What can hang from each mark:
A: M P Q R
X: Q
J: Y
U: M
R: Y
Q: X
Y: R
P: A
M: A

Known rows, with every way that one mark hangs from another:
J[Y]: [-5.226  2.476  0.992 -2.140 -3.644  0.324 -0.607  1.174  1.764 -4.876
  1.835  4.499  3.047  2.335  5.661 -0.009  0.032 -2.401 -3.482]
M[A[P Q R[Y]]]: [-4.605  0.375  4.014 -5.790 -0.765 -1.978  1.066 -0.458  3.334 -2.746
 -2.294  2.818  6.188  0.652  3.534  1.095  1.641  0.939 -3.653]
A[M P R[Y]]: [-4.180  3.025  4.421 -6.112 -1.145 -5.068  2.950 -1.627  2.067 -2.040
 -0.854  2.750  7.334  1.298  1.897  1.180  1.994 -0.029 -4.104]
R[Y]: [-5.053  1.276  0.904 -2.903 -0.438 -2.062  0.183  2.033  1.161 -4.434
  1.842  3.600  4.672  3.061  6.201  0.166  1.451 -3.471 -3.058]
U[M[A[R]]]: [-3.609  0.255  2.552 -3.407  2.095 -0.814  0.472 -3.797  4.647 -3.087
 -0.708  4.334  1.562  0.998  7.272  1.142  0.047 -2.373 -2.712]
P[A[M Q R]]: [-4.838  0.855  2.998 -4.943  0.165 -4.377  0.662 -0.317  2.913 -2.415
 -2.092  1.967  1.972  0.884  2.505  0.862  0.650  3.051 -1.986]
U[M[A]]: [-3.926 -0.066  2.264 -3.242  1.980 -0.758 -0.120 -3.242  4.323 -3.427
 -0.475  4.253  0.536  1.230  7.978  1.294  0.233 -2.739 -2.360]
M[A[P R]]: [-4.041  0.146  4.667 -5.732  0.233 -0.180  0.396 -1.057  3.496 -2.828
 -1.623  3.517  5.451  0.540  5.282  1.318 -0.473 -1.136 -3.660]
Q[X]: [-6.032 -0.576  0.712 -2.874  0.425 -0.836 -0.203  2.045  0.850 -1.996
  2.362  4.443  0.660  1.908  6.416  1.604 -1.914 -3.019 -0.305]
Y[R]: [-2.845  1.554  1.083 -2.819  0.969  1.335  0.684  0.959  1.010 -3.101
 -0.326  2.727  3.568  1.284  8.665 -0.453 -4.375 -2.736 -1.835]
M[A[P]]: [-4.470 -0.319  4.255 -5.462  0.106 -0.041 -0.447 -0.272  2.982 -3.254
 -1.271  3.342  3.978  0.850  6.402  1.522 -0.202 -1.653 -3.162]
X[Q]: [-5.018  0.391  4.065 -1.890 -2.325 -2.149  0.298  1.495 -1.204 -4.839
  2.705  1.323  1.312  2.886  8.385  0.642 -2.111 -3.333 -0.560]
M[A[R]]: [-3.677  0.170  4.224 -4.518  1.032 -0.033 -0.352  0.039  3.924 -3.861
 -1.095  3.775  4.066  1.036  6.479  0.994 -0.807 -1.549 -3.272]
U[M[A[P Q[X]]]]: [-4.885 -0.518  2.056 -4.096  1.031 -1.695  0.783 -3.601  3.818 -1.827
 -1.097  3.876  0.681  0.576  5.957  1.850  0.721 -0.847 -1.701]
A[M P R]: [-3.774  2.847  5.096 -5.473 -0.684 -3.854  2.401 -2.083  1.521 -2.114
 -1.102  2.638  5.555  0.820  2.671  1.395  0.765  0.864 -3.269]
P[A[R[Y]]]: [-5.122 -0.052  1.315 -4.823  0.471 -1.975  0.239  0.362  3.039 -2.537
 -0.236  3.196  4.081  1.781  4.126  0.263 -0.411 -1.387 -2.987]
P[A[M]]: [-4.969  0.242  2.729 -5.106  0.704 -3.338 -0.481  0.215  2.922 -2.931
 -0.865  2.633  0.985  1.423  4.882  1.138 -0.306 -0.166 -2.016]

Rows:
[-5.090  0.939  2.531 -5.409 -0.217 -5.227  1.015  0.001  3.279 -2.419
 -1.884  2.078  3.205  1.227  1.886  0.708  1.455  2.401 -2.542]
P[A[M Q R[Y]]]
[-5.032 -0.351  3.012 -5.006  0.057 -2.103  0.483  0.920  3.964 -2.667
 -1.335  3.627  4.154  0.922  4.286  1.317  0.465  0.106 -2.506]
M[A[Q[X] R[Y]]]
[-3.951  0.299  4.073 -4.144  0.347 -1.014 -0.059  0.259  3.405 -3.823
 -1.885  3.066  3.586  0.823  5.222  0.907  0.439  1.161 -2.714]
M[A[Q R]]
[-4.007  0.298  2.743 -3.957  1.017 -1.528  1.238 -4.331  3.999 -2.294
 -1.689  3.615  2.153  0.516  5.487  1.306  1.132 -0.170 -2.592]
U[M[A[P Q R]]]
[-4.320  0.258  4.519 -5.328 -0.428 -1.127  0.692 -0.779  2.992 -2.759
 -2.464  2.764  4.941  0.335  4.042  1.244  0.727  1.599 -3.082]
M[A[P Q R]]
[-5.024 -0.509  3.945 -5.750 -0.360 -1.324  0.906 -0.462  3.194 -1.560
 -2.019  3.235  4.279  0.111  3.609  1.786 -0.078  1.157 -2.358]
M[A[P Q[X] R]]
[-4.122  0.032  2.155 -2.941  1.495 -1.458  0.136 -3.082  3.974 -3.352
 -0.981  3.761  0.180  1.055  7.096  1.197  1.044 -0.860 -1.990]
U[M[A[Q]]]
[-5.849  0.203  1.991 -5.827 -0.098 -5.425  1.213  0.386  3.493 -1.219
 -1.504  2.532  2.513  1.002  1.486  1.281  0.699  1.986 -1.768]
P[A[M Q[X] R[Y]]]
[-4.299  0.259  4.182 -6.138 -0.092 -1.007  0.770 -0.713  3.853 -2.767
 -1.493  3.586  6.671  0.886  4.717  1.171  0.371 -1.753 -4.219]
M[A[P R[Y]]]
[-4.600  3.245  4.170 -5.564 -2.173 -6.467  3.367 -1.299  1.338 -2.011
 -2.031  1.659  6.650  1.011  0.039  1.043  3.748  3.789 -3.323]
A[M P Q R[Y]]
[-5.516 -0.945  3.504 -5.549 -0.539 -1.251  0.077  0.353  2.719 -2.066
 -1.618  3.149  2.820  0.416  4.714  1.983  0.170  0.604 -1.808]
M[A[P Q[X]]]
[-6.005 -0.415  1.986 -5.157  0.093 -4.534  0.024  0.784  2.664 -1.707
 -1.289  2.371 -0.192  0.973  3.165  1.606  0.029  2.089 -0.737]
P[A[M Q[X]]]
[-3.757  0.358  2.268 -3.679  1.847 -1.395  0.729 -3.572  4.930 -3.091
 -0.608  4.385  2.425  1.276  6.837  1.034  0.645 -2.798 -3.080]
U[M[A[R[Y]]]]
[-5.258  1.968  4.001 -5.556 -1.560 -5.546  3.120 -1.244  1.114 -0.309
 -1.655  2.262  3.857  0.151  0.259  2.050  1.313  4.091 -1.351]
A[M P Q[X] R]
